Each row was made from one small tree. The marks that hang from a mark follow it in brackets, in alphabetical order. Every link used is in the known rows. Write each row's tree.
Known rows
vevu{zagek{dageziz{bimidoz bolu}}}: [ -0.5  30.5  13.9 -20.4   8.8 -10.0 -18.6 -28.6 -16.9  53.0   3.1  30.7
 -13.5  11.2  12.6   8.5  21.5  10.2 -14.9   0.7 -38.9 -21.0 -31.5 -21.9
  -2.2]
dageziz{bimidoz bolu zagek{vevu}}: [-19.7  43.1  29.1  23.3 -14.4 -50.6   3.4 -28.5 -40.6  38.3 -12.9  -5.7
  28.2  -0.1  -9.8 -16.0  16.2  39.8  21.1 -21.6 -33.8  21.6 -32.7 -17.1
 -24.9]
dageziz{bimidoz zagek{vevu{bolu remuz{gofo manere}}}}: [-32.3  31.2  14.5   2.9 -28.2 -46.0  24.7 -19.7 -52.0  17.8  19.2 -31.0
  24.7  -8.5  14.3  -0.9  -4.3 -17.6  27.4 -27.6  -9.2  43.2  -2.9  -4.0
  -6.0]
bolu{dageziz{bimidoz zagek} vevu{remuz{gofo manere}}}: [ 44.3 -20.2  31.2   6.3 -47.4 -35.3  23.9  15.4 -56.1 -15.4   6.8 -16.1
  11.4 -21.1 -52.7   4.8 -24.9 -15.8  -0.8  33.1  20.4  36.8  19.8  26.0
   2.0]
manere{davamid remuz{gofo}}: [ 28.4 -19.3 -51.4  11.2 -15.2  23.7 -25.1  41.7  73.1 -46.5 -15.7   9.0
   1.3  -9.8  -1.0  -5.0   0.8   4.8 -18.1   3.2 -10.5   3.4 -14.3   3.7
 -28.8]
dageziz{bimidoz bolu{vevu{remuz}} zagek}: [-25.1  22.0  36.1  16.6   4.7 -39.8   5.5 -19.7 -63.1  41.2  -0.9 -11.3
   6.2 -24.5 -18.0   4.0  -4.5  20.6  15.1   4.3 -24.6  -5.2 -11.6  -3.5
 -27.5]
manere{davamid remuz{vevu{bolu{dageziz{zagek}}}}}: [ 43.3 -21.6 -20.9  23.6  -8.6  33.4  -3.4  56.9  58.8 -48.1 -53.0  -4.2
   6.2 -27.5 -11.2  -2.5  20.2   6.1   3.1  -0.6  14.0  -7.9  15.2  -7.9
   1.1]
zagek{dageziz vevu{remuz{manere}}}: [-26.2  11.9  -5.6 -24.8   4.0  11.4   5.0 -18.7 -12.4   5.8 -13.4 -16.0
  17.6  32.4  48.4  -3.4  16.1 -30.4 -28.7  -5.6 -12.0   9.8   3.2  11.0
 -12.0]
davamid{manere{remuz{gofo vevu{bolu{dageziz}}}}}: [ 16.1 -35.3 -29.6  11.2  14.7  21.6 -17.3  27.2  50.3 -32.6  -3.1   0.3
   0.4  -5.7 -21.8  -1.4 -22.9   6.2   8.9  -1.9  24.5   3.9  24.0   5.5
   8.9]
dageziz{bimidoz bolu zagek}: [-17.2  31.8  25.3  24.9  -6.7 -44.9  -4.6 -21.9 -26.2  52.6   5.1  17.6
   1.8  -8.8 -18.1  -7.4   1.4  35.7  20.9 -23.8 -31.6   4.7 -28.1 -16.6
 -40.3]
dageziz{bimidoz zagek{vevu{bolu remuz}}}: [-32.0  38.9  21.0   8.3 -14.8 -29.3  16.9 -24.4 -56.8  29.0  -6.6 -30.6
  26.5  -1.2  13.8   2.2  -2.6 -28.5  23.7 -28.2 -23.1  32.9   6.8   0.9
 -18.3]
davamid{manere{remuz}}: [ -3.6 -16.0 -43.1  11.6  30.7  28.3 -31.3  19.9  64.1  -5.6 -16.9  12.0
  -2.9  13.9   1.3  -5.4 -35.3   4.7 -25.8 -19.5  -9.0  -0.3  22.5   8.7
 -23.7]
bolu{dageziz{bimidoz zagek} vevu{remuz{gofo}}}: [ 45.8 -16.5  38.0   9.6 -43.0 -21.3  17.1   9.8 -65.3  -9.4  -0.2 -15.0
  14.9 -18.2 -55.7   8.8 -27.1 -22.0  -0.1  39.5   6.7  35.4  20.0  31.3
  -4.7]
zagek{vevu{bolu{dageziz{bimidoz}} remuz{gofo manere}}}: [-11.1  21.3  12.8  -1.1 -10.8 -25.5  11.4 -25.6 -27.4 -23.9   4.4 -42.3
  22.9  12.5  -5.5  -6.3   5.4 -52.8  39.9   7.5  16.5  27.5   4.1  16.0
   2.2]
zagek{dageziz vevu}: [ -3.9   3.1  -3.2 -10.0  -5.9  23.9  -4.1 -11.4  -8.0   8.8 -34.6   1.2
  20.9  38.3  37.3  -8.2  13.5  -3.7 -36.7  -5.4 -23.7  16.3 -11.1   2.0
 -15.8]
vevu{remuz}: [-26.0  13.9  -9.1  -3.8  27.7  21.6  -7.0 -12.8  15.5   6.5   8.9   0.8
 -18.0  24.3  13.3   5.9 -20.2 -48.2  -8.0  -6.4 -10.7 -11.0  21.9  33.1
 -42.7]
vevu{remuz{gofo} zagek{dageziz{bolu}}}: [ -6.4  24.0   6.9 -34.6  25.1   1.6 -14.1 -38.0 -19.2  26.3  62.0  18.7
 -18.1   6.0  23.3  13.7  22.9 -20.9   0.6   8.3 -27.6 -28.1 -23.1  -6.9
   9.0]
bimidoz{dageziz{bolu{vevu} zagek}}: [ 10.6 -17.8  31.8  29.8   1.5  -2.7  12.0  -1.8  17.3   8.2 -15.7  29.8
   5.3  -6.2 -24.5 -28.6  15.6  42.6  -8.6  -4.8  13.3 -37.0  -6.4  -3.1
  12.4]
davamid{manere}: [-17.7 -15.4 -33.2  11.6  23.4  13.1 -27.0   3.1  40.2   4.9  -6.6  13.4
 -16.0  21.8   0.0  -8.9 -42.6  -0.9 -23.4 -24.5  -4.1   2.4  30.5   5.6
 -23.8]
bolu{dageziz{bimidoz} vevu{remuz{gofo manere{davamid}}}}: [ 32.4 -23.7  13.7  -1.2 -40.5 -30.3   2.7  19.2 -30.0 -34.1 -24.2 -24.8
   5.9 -15.3 -54.4   4.9 -20.4 -30.2  -1.5  55.9  23.8  20.0  21.6  32.7
  -8.0]
manere{davamid remuz{gofo vevu{bolu zagek{dageziz}}}}: [ 24.9 -20.0 -36.9 -12.2 -10.3  31.1 -11.3  43.3  51.0 -38.8 -12.9   1.3
   0.0 -29.3  20.0   9.5  33.5  14.7  -4.2   8.9   5.4 -17.1 -14.6 -24.5
  27.4]
davamid{manere{remuz{vevu{bolu{dageziz{bimidoz}} zagek}}}}: [  9.4 -10.8 -16.1   2.4  14.1   6.9 -19.2  22.1  33.5  -7.9 -28.2   0.2
   2.3  -5.2 -21.1   8.8 -15.9   1.8   6.1  -1.0   9.3  -2.8  30.1  -3.1
  15.1]
vevu{bolu zagek{dageziz}}: [ -0.2  19.2   6.0 -13.6  27.8  33.2  -8.1 -23.4  -6.8  28.5  14.6  17.1
 -21.1   8.7  36.6  11.1  22.1 -31.6  -8.8 -15.6 -16.2 -28.2 -15.3 -29.3
  21.5]

Write each row's tree
[ -5.7 -19.4  -6.4  -3.6   8.8  20.1   4.3   4.2 -15.8 -23.6   5.4 -16.2
 -10.8   2.2  -3.6   8.6 -30.7 -18.7 -20.3  27.9   5.0  -2.8  13.3  31.2
  -9.7] => bolu{vevu{remuz{gofo}}}
[ -6.2  -9.4  10.3   1.7  25.9  22.9 -14.8 -12.9 -14.2  27.1 -17.0  17.2
  -8.0   8.6  12.1  -1.4  13.3  18.1 -25.8  14.1 -20.9 -31.0 -25.5  -9.4
 -22.1] => zagek{dageziz{bolu{vevu}}}
[ 43.1 -20.3  22.1   9.0   4.9  26.5   2.7  11.8 -16.5 -32.7 -32.7 -12.0
  -2.7   8.8 -42.2   4.4 -24.1 -41.7 -18.6  48.5  15.5  -2.0  33.9  42.6
 -10.5] => bolu{dageziz vevu{remuz}}
[ 10.1  -7.8  19.5  16.9 -16.0   1.2  17.9  14.9  -8.1  -0.4 -20.4  -1.8
  -4.1  -5.7 -21.1   3.0  -3.8   1.0  27.4  -2.8  24.5   8.6  20.4   0.5
   3.7] => remuz{vevu{bolu{dageziz{bimidoz zagek}}}}
[ 24.8  -1.7 -25.0  -9.6   8.5  37.4  -1.8  38.0  59.0 -21.9 -24.4  16.8
  -7.9   5.0   6.5   5.7   5.4  25.2 -26.0   3.2   1.8 -11.3   0.1   3.5
   9.2] => manere{remuz{vevu{zagek}}}
[-20.5  15.0  27.5  10.8 -10.1 -56.5  11.3 -16.8 -57.6  28.3  24.4 -12.0
   5.5 -32.2 -19.8   0.7  -5.4  29.0  20.9   2.1  -7.9   3.7 -21.9  -7.7
 -13.4] => dageziz{bimidoz bolu{vevu{remuz{gofo manere}}} zagek}
[-16.8  27.7  -0.3 -19.9  32.7  12.6  -1.4 -33.8 -11.9   0.5  65.2  -9.1
 -22.4  -0.8  22.8  16.5   2.7 -60.5  26.2  -4.5  -4.2 -22.0  -1.6  -3.5
  24.9] => vevu{bolu remuz{gofo} zagek}
[-15.2  17.7   9.6  -1.0  15.6   9.7 -12.5 -30.0 -11.2  20.3 -28.9   1.3
  22.5  30.9  28.5 -14.5  35.5  16.2 -13.8  -3.3 -29.8  -7.5 -34.3  -9.9
 -17.3] => zagek{dageziz{bolu} vevu}
[-15.4  19.9   7.0 -32.0  31.1  19.9  -2.8 -38.6 -29.0  21.2  63.6  -0.8
 -18.9  -1.1  42.4  21.2  17.8 -64.5  16.9  -2.1 -13.4 -25.3  -7.8 -12.7
  25.7] => vevu{bolu remuz{gofo} zagek{dageziz}}
[-20.9  14.3  32.3  13.3  -5.7 -47.1   6.0 -19.7 -65.9  31.3  18.9 -12.9
   6.8 -29.3 -22.7   5.4  -6.0  26.1  23.1   7.3 -21.1   2.5 -21.1  -3.5
 -20.4] => dageziz{bimidoz bolu{vevu{remuz{gofo}}} zagek}
[-36.3  20.9  -9.8  -3.6  12.3  -1.6  11.6 -26.2  -6.2 -28.1  18.6 -40.1
  10.9  16.8  28.6  -8.4   4.8 -40.1  21.0  -9.5  12.5  10.1   0.1   9.1
   4.6] => zagek{vevu{bolu remuz{gofo manere}}}
[ -7.9 -25.9 -44.6   6.5  25.6  28.7 -20.0  34.8  63.5 -16.3 -25.6   6.1
  -4.4   7.6  -0.5   0.4 -29.8  21.2 -20.1 -13.6   6.3  -3.3  31.7   7.1
 -10.3] => davamid{manere{remuz{vevu}}}
[ -1.4 -34.1 -46.4   2.6  11.2  17.1 -18.2  34.2  60.6 -25.3  -1.0   7.1
  -3.5   1.2  -5.7  -1.8 -31.9  27.6 -12.0  -9.3  11.9   6.5  22.2   6.7
  -1.2] => davamid{manere{remuz{gofo vevu}}}
[ 27.7 -28.9   7.5  14.4 -25.6   7.4  21.2  18.2   3.5 -28.0  23.5   3.3
  -6.1 -11.7 -23.7  -2.8  -1.8  10.5  30.9   2.6  38.8  15.9   5.8  -0.9
  25.7] => remuz{gofo vevu{bolu{dageziz{zagek}}}}
[  7.1 -11.1   9.0  10.4 -22.0 -18.0  28.4  23.1   5.9  -9.4 -14.0  -4.0
  -8.4 -12.2 -16.8  -3.6   1.3   8.7  25.5 -10.7  47.3  10.3  19.0  -7.8
  17.7] => remuz{manere vevu{bolu{dageziz{bimidoz zagek}}}}
[ 18.5  -7.2 -25.9  -9.4   6.4  30.7   2.8  27.3  45.0 -33.0  15.6   4.9
  -6.9 -10.9   8.1   8.7  10.2  13.7   5.5   4.4  12.7 -11.7 -15.2  -7.7
  28.1] => manere{remuz{gofo vevu{bolu zagek}}}
[ 19.3 -15.7  14.2  20.5  -4.2  20.6  17.8  17.6   8.3 -14.1 -15.4   1.3
  -9.4  -2.9 -17.6  -2.1   2.2   2.9  18.5  -6.1  31.6   0.3  21.6   0.7
  11.8] => remuz{vevu{bolu{dageziz{zagek}}}}
[-11.2  23.5   3.0  18.0   0.9 -32.3   4.6 -16.6  -7.2 -14.5  18.3 -15.0
  17.0 -10.6   6.4 -22.4  28.5  26.9  16.9 -24.7 -10.6   6.7 -22.3 -15.5
  -2.4] => dageziz{bolu zagek{vevu{remuz{gofo manere{davamid}}}}}
[  6.5 -24.9 -45.3  -6.3   9.7  16.2 -18.5  31.3  57.5 -24.0   5.5  11.0
  -6.8  -2.2  -3.4   2.2 -23.0  31.6 -18.4  -5.3   8.2   3.1  16.6  -3.4
  20.4] => davamid{manere{remuz{gofo vevu{zagek}}}}
[-25.3 -11.3 -16.9   2.4  10.7   7.6  19.9  18.5  37.8 -20.2  -9.1  -4.9
 -26.1  -0.1  15.0  -4.9  -1.8  10.7  10.5 -17.4  46.3 -12.6  13.8  -6.6
  14.0] => remuz{manere vevu{bolu}}
[-17.7  14.5   5.2 -15.3 -25.6  -5.9  -4.7 -19.0 -35.3  32.1 -42.6  -5.4
  29.4  31.3  28.0   0.3   7.9  -7.4 -23.4  -0.4 -33.4  28.6 -15.2   3.6
 -27.1] => zagek{dageziz{bimidoz} vevu}
[  0.9  12.1  -3.8 -40.1   6.3  12.1  -6.9 -23.1 -15.7  18.9  56.5  16.9
 -17.8  12.1  28.9  19.3   6.6 -37.5 -18.7   4.4 -22.6  -9.8  -5.4   3.7
   8.7] => vevu{remuz{gofo} zagek{dageziz}}
[ 24.8  -7.2  12.7  -9.2 -29.0 -11.9  11.2   3.9  -9.5 -15.8  20.6   1.4
  -9.3  -9.9 -25.5  11.9   4.8   4.3  35.2  22.0  28.8   8.4  -2.0  -7.1
  44.8] => remuz{gofo vevu{bolu{dageziz{bimidoz}} zagek}}
[ 13.8 -22.9 -24.3 -34.9 -31.4  -8.1  18.9  24.1  24.0 -17.4  36.9  23.7
 -22.4  -0.7  17.7   2.6   9.1  42.7 -22.4   2.9  32.0   7.8 -13.5 -16.9
  48.5] => remuz{gofo manere vevu{zagek{dageziz}}}
[-11.2  27.9  13.3 -18.8  14.3   7.0  -8.7 -29.7 -27.8  49.4   6.6  11.7
 -15.1   4.4  30.5  17.1  15.7 -33.0   1.7  -8.9 -24.8 -17.7 -17.7 -27.6
  12.6] => vevu{bolu zagek{dageziz{bimidoz}}}
[  1.6  -5.7  23.1  22.4 -15.2   5.0  20.8  -5.7  19.7   2.0 -18.8  14.9
  22.0  12.1   3.3 -30.7  16.5   6.3  -3.4 -30.2  12.8  -5.5   6.6  -1.3
  21.0] => bimidoz{dageziz{zagek{vevu{bolu}}}}
[  7.4 -14.4 -15.2 -30.3 -16.7 -16.7  13.6   9.5  21.9 -11.3  40.2  23.8
 -24.1  -7.3  14.1  -2.1  22.3  55.0  -6.4   4.8  28.1  -7.6 -25.8 -26.4
  46.7] => remuz{gofo manere vevu{zagek{dageziz{bolu}}}}
[ -8.0   9.5  32.2  19.1   4.4 -14.4  11.7 -24.4  14.4  11.3  -6.7  14.2
  22.3   9.6  -5.1 -31.9  31.7  21.1   8.0 -18.7   0.9 -27.1  -3.0   2.0
   6.1] => bimidoz{dageziz{bolu zagek{vevu{remuz}}}}
[ 15.7  -5.6   8.8 -16.8  -8.3  14.4  -1.9   6.1 -33.8  16.6 -27.3   8.8
  -7.7   3.8   6.1  15.3  -7.6   6.2 -50.1  27.6 -17.3  -3.7  -7.9  -3.8
  15.9] => bolu{vevu{zagek{dageziz{bimidoz}}}}
[  2.5 -23.7 -47.5   7.6  16.7  18.5 -28.6  20.1  58.6 -17.6   7.8  12.5
  -2.5   8.5  -5.3  -5.0 -37.2   9.3 -17.8 -15.4  -4.3   7.7  12.4   8.8
 -18.0] => davamid{manere{remuz{gofo}}}
[-39.9  22.1  23.7   3.6  23.9 -30.4 -13.9 -26.5 -41.3  30.9 -21.3 -15.2
  -2.3  -5.6 -20.0   8.4  -6.3   0.8  18.8  27.3 -18.5 -24.8 -11.7  11.8
 -39.4] => dageziz{bimidoz bolu{vevu{remuz}}}
